Each row comes from the steps of one path. Every step used is in the known rows, and no mark comes twice. Write the path behind each row, first mark first.
(in the rows, 128 means zero)
Known rows:
tolal, vibin, povo, bisegar: [105 107 184 140 105 124  95 122 120 168 124 154  98 100 125 146  93 106
 153  89 158 179 120 101 119 142  57]
rodub, tolal, vibin, povo, bisegar: [108  67 185 169 114 130  81 141 133 182  97 148  88 135  93 144  91 137
 128  89 164 140 136 113 146 113  47]
suku, gazolum, ripefam, rodub, tolal, vibin, povo: [151  87 207 129 133 158  51 128 167 143  76 113  76 118 161 150 169 119
 134 108 187 140 158 128 155  81 101]
vibin, povo, bisegar, tolal, gazolum: [110 136 146  83  92 172 109 137 105 142 131 147 118 142 162 148 123 127
 139 120 187  97 190 132 121 143 101]
ripefam, rodub: [141 158  92  98 112  73 101 139 147 111 152 108 109 117 151 118 105  93
 130 156 115 128  96 114  97 129 129]
vibin, povo: [117 143 131  81 104 137 160 135 112 144 140 115  91 135  99 176  85  93
 153 109 118 147 131 133 116  97 103]
gazolum, ripefam, rodub, tolal: [116 121  97 116 156  87  83 112 153 159 111  88  99 162 129 104 143 132
 112 147 120 105 147 136 166  94  99]
suku, gazolum, ripefam, rodub, tolal: [158 113 143 126 168 131  90  99 168 142  76  84 102 120 136 138 165 124
 118 134 150  86 178 153 160  93 132]
tolal, rodub: [162 126  86 119 107 110 155 172 106  92 151 127 155 131  92 136 116  95
  99 132 100 120 103 136 115 129 135]
gazolum, tolal, vibin, povo: [102 112 138 140 138 151 119 165 124 144 170 138 126 102 134 135 157 145
 159 110 112 162 117 140 125 125 113]
ripefam, gazolum, tolal: [144 148  91  97 156 125 151  94 127 118 133 144 166 127 118 119 156 157
 181 158 125  89 126 140 115 147 170]
povo, vibin, tolal, rodub, ripefam: [135 121 136 162 118 118 174 150  99  97 155 106 131 146 106 118  72 143
  90 113  90 103 111  95 105 126 124]
povo, bisegar: [110 130 124 136 128  96 133  87 125 163 129 126 122 113 101 125  84 104
 138 113 126 119 143 129 120 155  96]
ripefam, rodub, tolal, gazolum: [148 141  87 154 122 103  77 180 167  90 137 139 129 142 139  97 118 137
 107 197 145 105  84 124 144 135 137]
gazolum, ripefam, rodub, tolal, vibin, povo, bisegar: [105  72 183 137 131  98  14 111 147 205  72 136  55 137 157 119 132 138
 134 104 194 140 164  95 166 108  29]
bisegar, povo, vibin, tolal: [ 57 146 134  82  98 148 192 103  88 178 151 120  99 148 120 170  91 149
 125  92 116 133 156  99 101 101 124]
povo, bisegar, tolal, rodub, ripefam, gazolum, suku: [202  90 147 110 146 139 120  79 135 108  47 152 145 141 111 108 169 132
  96 131 152  73 190 176 167 138 182]
vibin, povo, bisegar: [113 130 165  90 107 119 132  93 109 190 112 125  77 133 100 180  62 107
 155  96 156 129 167 118 122 121  65]
bisegar, povo, vibin: [ 84 136 161  95 109 120 193  61 120 142 157 120  81 131 105 163  80 122
 112 106 108 135 158 142 125  94 122]
povo, vibin, tolal: [ 94 157 116 100 113 119 175 130  84 169 159 107 132 151 133 148  92 153
 154 109  93 124 116  91 100 128  90]
rodub, ripefam: [116 126 121 186 156 102 176 104 155  79 157  92 126 109  78  91  76  85
 109 123  60 129 109 146 121 120 159]
vibin, tolal, rodub: [136 145  59 100  88 136 157 218  65 125 146 127 169 148 102 143 124 123
 115 117 105 126 102  93  90 137 132]
suku, gazolum: [160 141 139 136 133 144 171 111 136 105 115 106 146  88 106 165 123  86
 142 118 117 122 131 169 114 126 161]
povo, vibin, tolal, rodub: [137 141 106  92  91 122 165 177  66 133 154 123 146 158 130 152 104 155
 116 113 111 107 114  91  94 129  95]
suku, gazolum, ripefam, rodub: [162 151 141  97 147 118 104  80 147 125  99  91 108  94 169 140 159  88
 144 136 142 123 158 148 128 110 138]

Which path is each row?
[100  98 167 153 143 138  91 122 124 190 132 157 114  92 136 139 142 153
 171  90 145 147 145 126 131 154  78]
gazolum, tolal, vibin, povo, bisegar
[ 98 127 128  72  75 153 186 148  68 141 149 133 114 161 106 184 105 153
  90 100 130 121 157  94 101 107 128]
bisegar, povo, vibin, tolal, rodub
[100 177  63 146 112 155 153 193  98 103 164 141 185 130 135 120 127 130
 143 150 119 159  80  97  99 164 144]
vibin, tolal, gazolum
[113 156  95  93 143  77  96  96 137 139 130  92 108 122 167 104 141  97
 141 140 117 141 132 124 133 119 111]
gazolum, ripefam, rodub
[ 61 163 137 115  88 167 180 117 101 127 174 147 125 142 142 157 106 152
 120 127 139 150 131  95 104 130 141]
bisegar, povo, vibin, tolal, gazolum
[133  79 177 136 100  96  17 152 153 180  92 153  62 129 144 130  97 131
 125 121 193 123 129  86 139 119  45]
ripefam, rodub, tolal, vibin, povo, bisegar
[ 91 150 151 120 121 177 181 103 112 173 125 163 124 139 134 181 147 161
 120 133 118 189 120 156 166 126 147]
bisegar, povo, vibin, tolal, gazolum, suku
[144 134 130 143 142 103 178  64 155  52 121 118 138 119  88  87  80  96
 140 135 113 120 110 119 104 123 185]
rodub, ripefam, gazolum
[102 183 122  99 123 103 102 118 110 146 151 123 124 146 218 106 143 164
 154 163 150 139 109  74 117 149  84]
povo, vibin, tolal, gazolum, ripefam, rodub
[195 120 107 124 136 142 173 135 118 101  69 151 165 148  88 123 150 130
 118 151 115 143 103 133 146 128 200]
vibin, tolal, rodub, ripefam, gazolum, suku
[100 114 148 141 106 149 193 118 101 105 150 112 100 150  77 145  69 139
  56 100 101 111 160  95 110  96 159]
bisegar, povo, vibin, tolal, rodub, ripefam
[127 169  81 149 140 161 153 173 116 153 126 156 186 131 132 137 171 133
 142 158  93 198  71 155 159 158 153]
vibin, tolal, gazolum, suku
[103 173 125 127 105 133 164 151  96 120 176 136 158 144 163 129 108 160
 149 145 121 142  85  94 105 160 103]
povo, vibin, tolal, gazolum
[ 99 116 131  92  91 175 110 184 107 110 161 126 126 130 166 121 155 112
 140  81 140 154 139 130  99 112 117]
bisegar, tolal, vibin, povo
[155 136 128 146 175 162 163 121 140 131 137 103 159  86 112 155 164 136
 153 121 104  84 159 188 126 137 176]
suku, gazolum, tolal
[143 122  88 124 123  84  86 164 158 134 128 112 105 143 113 109 104 134
 108 160 120  92 117 125 139 110 121]
ripefam, rodub, tolal
[216 108 137 140 147 118 163  93 156  62  69 147 147 130  77 121 146 106
 109 160 104 138  99 172 167 118 193]
tolal, rodub, ripefam, gazolum, suku
[ 94 102 125 147 118 128  74 140 118 138 143 139 165 104 160  84 155 114
 129  85 141 122 152 126  98 168 111]
povo, bisegar, tolal, vibin
[146 114 148 199 170 163 128 151 152 102 144 131 182  55 136 126 192 131
 156 114 110 138 113 170 117 159 173]
suku, gazolum, tolal, vibin
[153 121 104 186 173 144 139 151 167 138 100 150 158 145  87 131 164 144
 103 172  90 160  84 207 206 126 143]
rodub, tolal, gazolum, suku
[ 60 173 134  81 107 141 119  90 110 152 148 136  95 151 205 132 139 156
 123 142 167 156 154  80 125 124 117]
bisegar, povo, vibin, tolal, gazolum, ripefam, rodub
[159 112 111 179 134 110 162 145 137  51 152 109 138 129  72  98  82  86
  70 127  77 121 106 133 121 123 165]
tolal, rodub, ripefam
[165 128 150 109 104 116 177 108  98  73 116 135 144 157 112 114  86 157
 117 135 137  82 118  63  90 126 148]
povo, vibin, tolal, rodub, ripefam, gazolum
[150  87 167 176 158 129  54 128 171 115  91 112 127  96 157 102 191 118
 117 126 156 138 133 140 147 115 129]
suku, gazolum, ripefam, rodub, tolal, vibin
[130  99 108 172 119  83  49 188 171 111 133 131 133 117 139  82 135 124
 108 146 124 141  68  99 128 125 117]
ripefam, rodub, tolal, vibin
[107 154 108  97 130 118  45  96 132 137 128 131 134 131 226  76 176 131
 125 150 187  91 192 124 130 171 115]
povo, bisegar, tolal, gazolum, ripefam, rodub
[137 132 114 151 186 120 165  70 160  82 136 119 154 119  99  84 126 142
 153 149 102  84 132 140 121 141 202]
rodub, ripefam, gazolum, tolal
[122  80 203 167 153 132 105  58 154 126  97 165 107  99 125  96 121 155
 169 112 173 114 145 105 125 148 138]
rodub, ripefam, gazolum, tolal, vibin, povo, bisegar
[134 137 154 130 163 149 162  73 131 124 107  85 134  99 123 151 159  87
 141 104 116 138 171 173 133 113 138]
suku, gazolum, ripefam
[144 150  93 119 146 173 136 154 136 109 134 135 176 132 160 114 206 128
 125 147 102 156 124 217 165 148 180]
bisegar, tolal, gazolum, suku
[175 131 103 163 149 107  77 160 191 132  93 147 130 144 138 121 163 144
 109 207 128 141  83 185 206 129 139]
ripefam, rodub, tolal, gazolum, suku
[106  89 113 201 137 117 105 178 148 116 142 138 158 128  89  94 137 124
 106 115  95 156  79 136 134 129 109]
rodub, tolal, vibin
[183 130  82  83 134 129 155 143 107  87 124 157 181 136 113 130 170 165
 149 163 143  71 126 138 116 146 173]
ripefam, gazolum, tolal, rodub
